In the rows, zero is written as 128.
Known rows, with every step that occurs
vodel-pese-ratad: [135 132 124 110  98 126 115 133 105 104 128 110 137 119 112  95 124 121
 127 105 127 145 124 105 146]
vokuz-vodel-kuvu-bipa-ladebi: [126 135 118 146 111 191 128 135 121 152 110 127 126 129  88  97 154 122
 156 128 122 130 132 126 140]
ratad-pese-bipa-ladebi: [120 126 116 126 106 205 114 119 115 156 101 111 119 109  99 182 132 130
 121 140 114 134 143 123 135]
ladebi-bipa: [123 148 120 136 111 201 114 136 110 132 120 118 130 124 122 112 131 129
 139 113 121 132 149 118 145]
ratad-pese-vodel: [118 125 116 105 105 149 122 113 107 120 144 104 137 119 101  52 125 134
 137 139 119 123 130 116 142]
bipa-kuvu-vodel-vokuz: [119 129 119  93 110 130 111 134 134 136 157 111 139 112 110 153 137 119
 164 122 116 139 149 122 154]
ladebi-bipa-kuvu: [121 148 128  92 109 191 108 136 109 136 127 112 132 126 120 133 129 130
 143 115 117 142 151 122 165]
kuvu-vodel-vokuz-ratad-pese-bipa: [113 125 118 112 121 135 116 105 170 122 127 115 135  82  99 162 138 119
 130 130 118 125 140 118 128]
vodel-vokuz-ratad-pese-bipa-kuvu: [110 130 125  64 117 138 112  97 166 127 132 104 143  96 110 145 129 127
 119 137 117 137 122 120 152]
vodel-pese: [129 135 125 116 103 121 118 139 105 121 122 115 137 111 110 107 129 127
 143 121 137 130 135 117 146]
ratad-pese-bipa: [117 127 113 110 110 137 118 115 119 120 118 108 124 101 108 150 124 130
 124 139 117 128 134 123 134]
kuvu-vodel-vokuz-ratad: [119 130 125 126 117 131 115 127 164 130 137 124 147 109 109 128 146 117
 147 114 119 123 139 116 139]
pese-vodel-kuvu-bipa-ladebi: [121 130 133 141  98 194 132 133 102 152 141 122 124 131  87  50 146 133
 132 127 130 131 111 125 146]
vokuz-ratad-pese-bipa-kuvu: [113 129 129  55 115 121 107 105 143 124 105 107 138 103 106 174 127 129
 116 137 113 138 123 124 157]
ratad-pese-bipa-kuvu-vodel: [115 123 117  70 112 116 110 120 118 128 124 107 122  94  95 213 127 123
 141 136 110 137 154 129 148]
pese-vodel-kuvu-bipa: [119 130 134 124 102 130 135 129 104 116 156 119 129 125  95  22 140 134
 136 126 130 127 105 124 144]
ratad-pese-vodel-kuvu-bipa: [114 130 126 116 107 137 136 104 117 115 141 111 129 116  94  13 137 133
 129 141 136 126 105 121 142]
vodel-vokuz-ratad-pese-bipa: [113 131 121 110 118 150 118  99 168 122 127 111 140  91 109 128 133 127
 118 133 120 126 124 115 133]
vodel-kuvu: [123 139 121 136 109 139 125 128 122 124 124 130 136 129 108  69 129 131
 140 127 119 131 136 116 140]
vokuz-ratad-pese-vodel-kuvu-bipa: [112 132 139 101 114 134 133  96 145 116 125 117 140 117  95  15 142 131
 115 137 138 125  95 118 145]
bipa-kuvu-vodel-vokuz-ratad: [116 129 131  81 117 120 107 128 162 136 137 117 147 111 108 148 143 117
 150 118 115 136 139 119 158]
vodel-vokuz-ratad: [120 134 126 120 114 136 116 120 161 129 133 118 151 119 122  88 140 124
 133 118 122 127 124 114 143]
ladebi-bipa-kuvu-vodel: [120 143 123  96 114 187 106 142 111 139 124 117 127 117 107 174 136 121
 156 112 113 140 168 125 159]
pese-bipa-kuvu-vodel-vokuz: [117 126 119  90 107 126 112 138 130 130 159 112 128  93  98 195 132 122
 154 117 109 137 147 129 148]
vokuz-vodel-kuvu-bipa-pese: [125 124 125 121 116 111 133 126 133  97 124 127 135 144  95  69 138 119
 155 123 130 134 120 125 134]
kuvu-bipa-pese: [125 115 139 118 106  99 119 130 119 110 121 113 129 148 118 127 136 119
 132 122 138 140 107 132 141]

Rows
[118 131 136 115 113 201 125 119 157 111 156 118 151 135 104  32 131 127
 125 104 128 131 127 115 141]
ladebi-bipa-pese-vodel-vokuz-ratad
[119 128 127  79 104 113 111 136 103 126 137 111 128 112 107 185 121 131
 134 126 105 140 132 129 158]
pese-bipa-kuvu
[122 123 139 127 110 105 129 122 130 105 119 124 130 150 109  81 135 121
 130 125 138 142 105 127 139]
vodel-kuvu-bipa-pese
[121 136 134 137 109 122 128 126 121 118 125 122 127 126 109  82 141 126
 135 128 134 132 112 125 142]
vodel-kuvu-bipa
[128 132 113  63 108 113 118 143 100 107 136 112 134  91  85 163 126 127
 156 120 117 132 147 126 154]
vokuz-vodel-pese-bipa-kuvu
[116 133 122 112 120 158 117  97 173 128 117 108 152 109 121  80 136 123
 128 137 128 126 127 109 138]
vodel-vokuz-ratad-pese
[124 111 129 105  99 127 125 133 106 105 159 117 140 147 101  62 120 130
 136 119 120 131 124 121 142]
bipa-pese-vodel
[115 129 119 114 123 148 113 103 176 131 120 115 146 102 110 116 143 117
 141 131 125 124 145 111 135]
kuvu-vodel-vokuz-ratad-pese
[127 131 122 113 105 120 121 141  99 107 131 116 127  91  98 148 124 129
 129 119 128 130 134 123 138]
vodel-pese-bipa
[129 125 118 129 102 178 114 155 103 151 109 124 116  93  81 213 138 121
 141 112 125 134 157 127 136]
kuvu-vodel-pese-bipa-ladebi
[123 136 133 151 104 184 123 133 121 157 104 125 122 134 104 108 149 126
 133 128 133 138 117 126 145]
vodel-kuvu-bipa-ladebi
[120 112 134 119  99 122 130 126 127 108 178 106 137 136 107  45 136 125
 136 122 139 134  99 127 140]
kuvu-bipa-pese-vodel-vokuz
[112 125 114  76 113 134 112 113 142 131 146 102 128  84  98 189 129 121
 146 137 114 136 150 125 144]
ratad-pese-bipa-kuvu-vodel-vokuz
[128 120 143 119 102  98 127 114 132  91 130 118 129 154 107  69 130 117
 115 110 131 155  95 115 140]
vodel-kuvu-bipa-pese-ratad
[131 120 125 118 110 109 132 119 133  84 135 120 134 149  95  59 134 114
 139 108 120 147 111 114 136]
vokuz-vodel-kuvu-bipa-pese-ratad
[123 128 130 117 106 201 123 134 104 109 150 118 135 144 101  57 121 130
 133 108 124 133 138 118 142]
ladebi-bipa-pese-vodel
[130 129 120 130  99 185 115 146  99 149 110 119 121 101  91 176 132 130
 128 120 127 135 141 123 142]
vodel-pese-bipa-ladebi
[125 127 120 137 100 189 113 144 104 159 117 120 120 117  99 188 131 132
 128 123 109 133 141 127 138]
pese-bipa-ladebi
[131 115 131 107 100 118 115 120 120  97 131 112 139 156 117 112 118 119
 121 106 115 152 120 110 141]
bipa-pese-ratad
[120 127 119 125 100 155 127 132 116 125 182 110 143 118 106  36 128 134
 146 119 118 122 127 117 141]
pese-vodel-vokuz
[113 133 130  96 113 154 131  95 146 111 126 123 148 118  92   4 127 134
 118 137 123 121 119 109 143]
vokuz-ratad-pese-vodel-kuvu
[113 123 128  53 119 109 105 111 146 123 104 110 133  95  94 212 132 120
 129 133 110 136 141 127 152]
vokuz-ratad-pese-bipa-kuvu-vodel
[121 132 121 123 102 143 133 130 105 115 159 125 139 128  91  14 124 136
 139 122 114 123 128 117 143]
pese-vodel-kuvu
[131 144 128  78 105 174 105 139 109 116 125 110 129 108 102 145 130 116
 141  95 124 153 156 109 161]
ladebi-bipa-kuvu-vodel-pese-ratad
